Each row comes from the steps of one walk. Every step used is in the known rows, and no mark comes twice. Write the walk behind each row, first mark first.
Known rows:
G B H: [  1.6   0.4   6.2  -1.4 -29.4  -3.6 -33.1 -12.0  22.0   3.9 -15.1  26.2
   5.6   0.1  13.4 -20.5  -0.1   9.4  13.0 -12.4   4.9 -11.0  -3.2 -27.8
 -45.3  -1.8   4.0  -5.4]
S U: [-11.7   6.5  -5.4  -4.2   8.3  25.1  -4.3   6.3 -15.1  14.3   2.1  14.6
 -12.0   1.9   2.7 -17.3  -6.2   9.5  18.3 -42.3   5.7 -19.0 -10.0   2.6
  -6.4  -5.2 -16.3   4.4]
U K B: [-21.9   2.3  -1.7 -22.6 -18.9  -1.1 -69.0  -3.5   5.3  21.0  -5.1  52.9
 -14.2  -0.6  17.5  12.7  31.5   6.4 -15.3  10.1   7.1 -18.2  -4.7  -4.1
 -24.1  18.2   0.2 -10.7]
K B R: [-12.4 -18.1 -10.1 -16.8  -0.2  12.1 -24.1  -5.2 -18.1  10.3   3.1   9.8
 -10.7   2.4  14.3  -1.6  -6.5  24.2 -42.2  -7.6  -9.0  12.0   4.4  -0.2
 -13.1  25.6   1.8  -4.3]
K B: [-12.6 -10.9  -5.9 -22.5 -18.0  11.9 -19.5  -8.7  -6.9  10.9  -0.8   6.8
  -9.0   0.3  -1.2   0.6   9.2   8.8 -38.4  -5.8  -3.9  -1.5   1.0  -0.8
  -4.4  28.9  -2.7  -3.1]
G U K B R: [-17.6  -0.6   2.4 -12.0   6.5   0.2  -9.5  -1.6 -22.7  10.2  -4.0  52.9
 -12.2 -10.8  23.8  -5.0  13.5  13.3 -35.5  16.5  -0.9 -15.4   0.3  10.4
 -55.0  26.5 -11.9  -6.3]
U K: [-13.5   9.6   2.1  -6.9  -6.4  -9.4 -58.0   2.7  10.7  13.1  -4.4  48.4
  -8.5  -0.6  18.3  12.7  25.2   0.6  11.0  13.7   9.6 -17.1  -5.1  -4.0
 -21.4  -1.6   2.5  -8.5]
R D: [-14.6   8.9   6.0  10.8  -0.6 -15.7  17.5  -4.2  -5.5   6.0   3.8  -7.1
  13.0  -5.6  -1.0  -4.0  17.6   0.3  -5.0  -5.2  -2.0   5.8  -2.2 -26.4
  25.0 -17.6  16.7  11.2]
V B H U S: [ -8.4  -1.7   6.2  -3.2 -24.3  -6.4  -1.0   9.1 -38.0  14.6  -5.5  12.2
   2.3   0.2  16.2 -22.0  10.5  10.4 -84.5  -3.1  15.7  -1.2  14.0 -45.6
   5.9   1.6   5.5  -4.9]
H U K B R: [ 17.1 -12.0  -5.9  -0.8  -1.5  -7.7 -54.2  -4.5 -23.1   9.7  -3.8  11.7
 -18.5  -5.1  30.0 -11.5  -1.1  20.1 -43.2  34.0  10.2  11.3 -10.5  -2.0
   1.4  14.7   3.2 -14.8]
G U: [ -2.5   0.9   5.3   0.9  10.5   0.9  42.0  -0.6 -20.7  -4.3  -2.8  15.3
  -1.0 -11.6   3.9 -13.7  -1.5   0.6 -22.9  11.2  -3.3  -8.8   1.9  13.7
 -33.7  14.9 -14.3   2.1]
U H: [-19.0 -15.9   7.8 -16.3   3.5 -11.1  22.0  31.3   5.1   1.3  -1.0  33.7
  -5.2  -4.3   3.0  16.7   4.3  11.5 -26.5   1.0 -11.7 -17.0 -10.1  14.6
 -27.0   5.3   3.5  -7.0]
U K B R: [-21.7  -2.9  -4.9 -18.6  -6.8  -1.3 -74.0  -1.0  -2.5  20.7  -2.2  54.3
 -15.7   1.2  28.6  11.5  20.9  17.6 -18.4   7.6   3.6  -8.2  -2.4  -3.5
 -29.8  16.5   3.5 -11.7]
Q B: [-12.4  -4.3  -2.8  11.8 -10.7  -6.8 -26.2 -17.6  18.2 -13.7  -1.8   9.8
  14.8 -12.7   4.4   5.4   7.1  -9.3  31.4  -8.8  -6.9  -5.8  -6.7   3.2
  -6.8   8.8   3.1  -4.9]
H U G B K: [ 31.6 -14.6  -2.1   4.3 -18.6  12.5  -2.5  -6.1   1.3  14.5 -14.7 -23.6
   0.1   3.6  16.1 -32.3 -29.0   8.3 -17.7   3.6  10.6   7.8  -9.7  -5.9
  33.8   5.8   1.7 -16.0]
S U H B G: [-24.8  -1.6   4.9 -18.2   5.6  22.9 -17.6  29.5   9.3  16.8   9.6  33.9
 -23.3  -0.3   5.6   1.2  -9.5  18.8  -8.5 -59.2   4.3 -36.5  -3.4   8.0
 -46.0 -11.2 -16.9  -6.2]
H B K: [  3.1   3.1  17.9 -11.0   1.2   7.0 -59.6   8.0  34.1 -16.2  12.5   4.0
  10.6   4.2  18.7   8.8 -23.6  16.6 -26.7 -22.3  13.9 -14.9  17.9  -5.2
 -14.3 -21.9 -16.9  -8.9]
S U G B R D: [-17.4   1.9  -7.3  -9.6  -5.8  38.7  10.9  -0.9  -1.3  37.4  -6.4  22.3
  -4.5   9.4  11.5 -35.0 -18.1  13.4  31.4 -57.3   2.5 -14.3 -10.1 -11.4
   4.6  -8.6  -5.0  -0.3]
Q B H U: [ -1.6 -14.0  -1.8  20.0 -10.8 -11.8 -33.2 -12.3  14.7 -14.7 -12.6   0.2
   6.3 -24.4  17.0  -8.2  10.5   2.2  -3.6  -3.2  -5.1  -1.0 -23.2 -21.7
 -12.9   0.5   8.1 -11.3]
H B G: [ -1.0   5.4   9.9  -5.0 -10.0  10.2 -55.1   3.3  41.0   4.1  16.8  -8.4
 -16.1   1.2  -0.3  14.2 -10.9   2.7 -16.7 -33.9  13.6 -12.4  27.7  -9.8
 -42.0 -21.2  -5.9 -12.9]
D R: [ -4.4  -7.6  -0.9   9.9 -10.1   4.5  24.0  22.4  -5.8   2.4  12.1  37.5
   7.3   5.2  11.0   8.2 -14.1   8.4  25.5  -9.0  -6.8 -11.3  -6.5 -15.9
  -2.7  10.8   8.2  -1.3]
V B G: [-20.0   7.0   0.8   8.9 -34.0  -4.1 -25.2   1.7 -12.1  20.1   9.1  -5.1
  -9.9   9.8  -4.2   1.5  12.6  -7.0 -41.1 -37.9  22.8 -13.7  40.0 -30.1
 -18.0   6.0   4.0  -2.8]
Q B R D: [-19.0  -7.3  -4.6  23.1   5.9 -14.2 -21.5 -16.0   5.2 -11.4   4.0   9.4
  20.0 -13.4  19.7   1.4   0.1   6.8  24.9 -13.6 -13.0  10.5  -4.3  -8.3
  -4.0  -2.3  16.4  -0.4]
V B R D: [-23.8   3.1   3.8   5.3  -5.7 -15.7   1.2  -2.4 -37.6   6.6  13.2  17.2
  12.8  10.4  19.4 -13.3   1.9  14.5 -49.5  -5.3   9.3  12.3  32.6 -34.9
   4.6  -3.7  11.9   8.5]
G U K B: [-17.8   2.6   4.5 -15.2  -2.4  -0.4  -6.8  -2.5 -17.6  10.7  -6.0  51.7
 -11.3 -11.9  16.2  -4.3  20.7   5.4 -32.6  18.2   1.9 -21.9  -1.7  10.2
 -50.9  28.2 -14.7  -5.7]
S U H B K: [-22.9  -2.8   9.3 -21.5  11.5  21.4 -18.7  32.0   4.8   7.5   7.3  40.2
  -9.8   0.9  15.0  -1.4 -15.7  25.7 -13.5 -54.1   4.7 -37.7  -7.8  10.0
 -33.1 -11.4 -22.3  -4.5]

Which walk is each row?
[ 17.5  -4.2   5.1   5.0 -27.7  -6.4 -34.2 -13.8  10.0   1.0 -15.5  13.0
   2.5  -2.7  18.5 -29.6  -7.4  13.0  -0.9   1.6   8.4  -2.4  -7.8 -27.4
 -34.5  -0.4   5.3  -8.4]
G B H U
[ 15.9  -7.8  -6.0   3.1 -15.5  -5.5 -62.9  -3.3 -12.8  16.9  -5.3   0.3
 -26.1  -6.8  18.2  -5.5   9.0   9.7 -41.7  17.3  16.1  -0.5  -7.1  -5.4
  -2.9  15.1   3.8 -17.6]
H U K B G
[ -3.0  -6.7  -2.5 -17.4 -31.0  26.8  17.4 -10.2  29.5  30.2 -16.2  10.9
   3.7  12.0   1.3 -22.2 -13.3  -5.4  24.0 -17.2  -1.0  -5.5  -1.8  -8.8
  10.2   5.7   4.4 -11.3]
U G B
[ -4.6 -24.3  -5.9 -19.6 -21.9  16.1 -12.0  -2.7  -4.8  19.7 -15.8  -4.4
 -18.7  -9.2  10.3 -16.2  10.2  18.0 -73.3  -4.0  -4.0   2.4 -18.0 -28.5
  -0.7  19.6   3.7 -12.7]
K B H U G
[ -9.3  -3.5  -2.2  16.0  23.5 -10.3   5.8   1.3 -19.0   3.1   8.7   0.5
   7.4  -0.6  21.9  -6.3  -9.4  22.9 -10.5  -8.3  -8.6  23.4   3.1 -16.9
   4.7 -16.9  18.7   6.2]
B R D
[ -7.6   7.2   4.4 -10.3   6.0  14.4  61.8  16.1 -39.5  18.9  -6.3  24.2
   5.9 -10.3   2.1 -11.6  -3.4   0.5 -38.0  -3.5  -6.5 -12.0   3.0  20.3
 -12.4  19.7 -10.5  -3.0]
G U S
[ 30.7 -14.4  -4.4   0.5 -17.5  12.5  10.2 -11.1  -1.0  15.5 -14.2 -18.4
  -4.6   2.7  11.1 -35.4 -24.7   4.2 -13.1  16.6   6.7  13.9 -10.0  -5.0
  30.0   6.6   4.5 -14.3]
H U G B
[ -0.2   3.2   1.7   7.7 -11.6  -9.0 -24.4 -17.4   1.5   4.8   0.9  22.3
  15.6   8.2  21.0 -21.0 -17.2  17.2  27.3  -8.4   0.6   9.2  11.6 -14.1
 -24.9  -3.6  13.0   2.1]
G B R D
[-25.9  -1.4   0.5 -20.9 -20.3  -2.4 -72.8   1.6  10.6  22.2 -11.8  55.0
 -18.6  -6.6  22.6  10.7  39.1  12.4 -29.0   4.8   5.6 -21.1 -12.8 -22.5
 -36.3  11.3   3.1 -12.9]
U K B H
[-11.4   2.3  -4.8 -11.8 -14.5  44.9  -4.6   3.8   8.1  34.5 -10.8  18.0
  -3.7  11.1   9.2 -30.3 -20.8   9.7  30.8 -66.9   9.0 -28.0 -10.9  -4.8
   5.5  -2.7 -15.9  -4.9]
S U G B K
[-14.4 -10.8  15.6 -17.4  23.2  -3.7  38.2  22.7  -8.0  -9.7   6.1  46.4
  -4.2 -11.6  18.8  -1.0 -12.8  20.2 -52.1  11.0 -10.8 -16.2   5.0  22.3
 -69.2   8.8 -14.8  -6.3]
G U H B R
[ -8.2   7.2  -2.7  13.3 -13.3  16.4  10.9  18.9 -10.5  36.1  -1.6 -14.5
 -21.6  -9.0 -11.2   7.8   2.3  -7.4 -25.6 -56.1   5.8 -22.1  16.8   4.7
 -36.7  11.0  -0.5 -12.0]
B G U S
[ -3.6 -17.8  -3.3  14.8 -15.2  -2.0 -20.1 -11.8  20.5  -4.9 -17.3  -1.1
   4.6 -22.1  16.0 -11.0   8.3   0.4  -4.0  -8.5  -7.0  -1.3 -25.9 -24.5
  -3.6   0.0   9.3 -14.6]
Q B H U G
[-27.2   8.5  -8.6 -12.7 -11.0  26.2 -66.3   6.3  -5.8  36.7  -0.8  40.6
 -30.8   1.0  10.7  -3.2  16.7  11.7   8.8 -54.4  14.4 -36.1  -7.9  -3.8
 -32.4   6.9 -13.4  -6.3]
S U K B G
[-14.4   5.3   9.4   2.8 -23.0  -7.6 -29.5   6.1 -19.4   0.7   5.2   6.5
  17.0  12.5  14.3  -3.6  -0.3   6.8 -50.0 -24.6  23.3 -15.6  30.8 -26.2
  10.3   5.3  -6.9   0.8]
V B K
[-10.6   8.0  -1.0  19.1 -12.7   2.3 -31.3   8.8   7.3  25.9  -0.6   2.3
 -30.2 -10.2  -0.9  12.2  16.7  -6.9  -9.3 -39.0  12.8 -28.2  13.4  -2.0
 -61.8   7.0  -1.8 -12.7]
B G U K
[-24.1  -4.2   0.5 -15.5  10.4  17.8  10.5  28.3 -11.3  15.3   1.2  38.1
 -15.7  -1.2   5.7  -5.6  -4.2  17.4  -0.6 -42.5  -2.3 -30.5 -16.8  12.5
 -25.1  -0.7 -14.0  -0.7]
S U H
[-20.4  13.2  -3.6  -9.2   3.7  18.1 -44.7   8.3  -7.5  23.9  -0.9  48.9
 -17.6   1.4  15.5  -8.6  10.5   9.9  26.8 -33.6  12.8 -31.0 -13.4   0.2
 -21.3  -6.3 -14.7  -1.5]
S U K
[-13.2  -4.4   1.7  14.1  -8.0   1.1   6.8  22.8   4.7  19.6   1.1  -4.3
 -28.4 -11.8  -7.9  14.6   6.5  -1.9 -28.8 -45.1   2.5 -28.3  10.9   6.7
 -65.2  10.7  -1.2 -12.0]
B G U H
[-15.9  -8.1  -7.1  -7.4 -24.9  16.5 -20.0  -3.5  -5.1  23.7  -0.2  -8.3
 -26.9  -6.5  -8.3   4.9  12.2   3.4 -48.4 -37.0   2.0 -15.8  12.1  -1.1
 -40.2  34.2  -5.2  -8.8]
K B G U
[-20.2   1.2  -3.6  25.4 -20.1  -5.4 -48.6 -11.5  24.0   4.7  -2.3  11.9
  -6.3 -20.1   4.0  14.7  18.0 -14.4  25.2 -35.7   2.2 -25.7   2.6   2.3
 -50.1  13.8   2.0 -14.0]
Q B G U K
[-17.9 -12.8  17.7 -30.0   5.5  -6.9  -1.0  29.9  26.3  -7.7   9.5  43.3
  -4.1  -2.3   9.5  18.7  -6.0  17.0 -39.2   2.8  -7.2 -19.3   2.4  13.1
 -43.4  -7.7  -4.2 -11.0]
U H B
[-16.5 -13.1  20.7 -23.7   4.8  -6.2 -21.0  36.9  28.9 -10.5   7.6  36.2
   2.5  -1.0  16.9  23.5 -12.1  22.7 -45.1 -15.1  -1.9 -27.2   2.7  10.7
 -37.8 -10.0  -8.1 -12.8]
U H B K
[-26.5   0.4  -3.2 -15.2  -7.1  -7.4 -66.5  -2.6  -3.3  22.2  -0.9  53.1
 -11.4  -0.6  27.8  10.1  26.7  18.1 -20.2   6.3   2.6  -6.6  -3.1 -12.5
 -21.1  10.1   9.5  -7.8]
U K B R D
[-15.3  -0.5  -6.0 -14.9 -14.6  43.6   5.1   1.8   9.1  36.7 -14.3  25.3
 -11.2   6.2   8.1 -35.2 -10.6   9.7  25.6 -58.3   4.5 -24.7 -16.8 -16.1
  -8.1  -6.7 -11.2  -5.0]
S U G B H
[-13.6  -7.9  19.6 -15.8  13.9  -3.2  28.6  25.3  -0.5 -11.6   2.7  40.2
   0.7 -12.4  15.6   2.6  -9.5  16.6 -54.2   0.5  -4.5 -28.0   3.7  20.4
 -60.3   8.3 -20.6  -7.2]
G U H B K
[-14.6  -9.7  -9.6  -7.5 -30.0  15.7 -41.2  -3.1   5.7  27.5   1.0 -15.3
 -26.6  -0.9 -10.3  11.4  12.6   2.6 -36.9 -42.2   3.8 -11.0  11.3  -8.1
 -24.2  27.0   2.0  -9.9]
K B G
[-15.3  -9.2  11.1 -10.3  13.0  -6.6  56.7  21.7 -16.7  -3.5  -3.3  39.3
  -4.7 -14.1   6.6  -1.5   1.7   8.4 -42.3  11.5 -11.4 -20.7  -5.1  23.3
 -53.3  19.7 -12.2  -2.8]
G U H
[-23.8  -2.4   7.1 -25.4  11.8  20.7  -6.1  27.2   3.6   9.1   8.4  44.8
 -14.5   0.3   9.6  -4.5 -11.3  21.2  -8.8 -41.1   0.7 -32.2  -8.2  11.5
 -37.5 -10.2 -19.1  -3.0]
S U H B
[ -9.9  -4.8   1.1  20.9 -11.7  -5.7 -51.1  -7.5  22.8 -17.5  -4.4  -0.3
  24.4 -11.0  14.6  11.3  -1.9  -1.0  22.4 -33.3   0.7 -17.3  -5.8   0.9
   1.8   6.2  -3.1  -8.1]
Q B K
[ -6.4   9.6  13.4  -6.8  -6.3   8.0 -54.4   3.9  35.1   5.9  13.9  15.3
 -19.5  -4.7   8.2  12.2  -2.1   3.1 -23.9 -25.2  15.6 -22.8  26.1  -4.0
 -66.2 -14.2 -12.3 -14.7]
H B G U K
[ 26.7 -17.8  -6.1   2.1  -4.2  12.6  23.1  -1.4  -8.7  15.0 -11.2 -29.3
  -9.5  -1.5   8.4 -27.3 -19.1   3.3 -29.5  17.3   3.6  16.7 -14.7  -4.1
  42.9   2.3   4.1 -13.4]
H U G
[-19.7   0.5   5.3 -13.9  -3.1  -0.7 -11.0   0.6 -13.9  11.7 -10.9  52.7
 -14.1 -15.8  19.7  -6.1  26.3   9.3 -42.9  13.7   0.8 -23.7  -7.3  -2.9
 -60.0  22.9 -12.1  -7.0]
G U K B H
[ 13.2  -1.2   5.8   3.0 -30.0 -10.3 -53.7 -12.7  14.2   5.9 -17.5  29.8
  -1.4  -3.2  24.7 -25.8   1.1  13.4   2.8   5.9  11.8  -8.4  -9.5 -28.4
 -42.1  -1.0   5.7 -11.4]
G B H U K
[ -5.7 -10.2  -0.6 -15.5 -32.6  25.8  15.2  -5.8  34.1  32.1 -22.9  14.2
   0.2   6.1   7.2 -24.5  -5.5   0.1  11.0 -22.9  -2.4  -8.4 -10.1 -26.8
  -2.6  -1.9   7.8 -13.5]
U G B H
[  7.1  -1.0  -0.6   2.9 -10.4  -1.0 -31.4 -15.4   4.7   1.9  -1.3  25.7
   9.8  10.7  21.1 -18.4 -26.4  17.2  29.1  -5.7   1.7   7.0  12.4  -1.0
 -36.5   5.0   5.0  -3.3]
G B R
[ -4.4 -17.8  -4.9 -20.4 -20.9  13.2 -15.9   4.4 -20.9  20.8 -13.6   1.2
 -14.3 -10.8  10.2 -11.9  11.1  20.4 -82.3  -6.6  -3.5   0.9 -15.2 -23.3
  -0.2  22.6   3.9 -11.8]
K B H U S
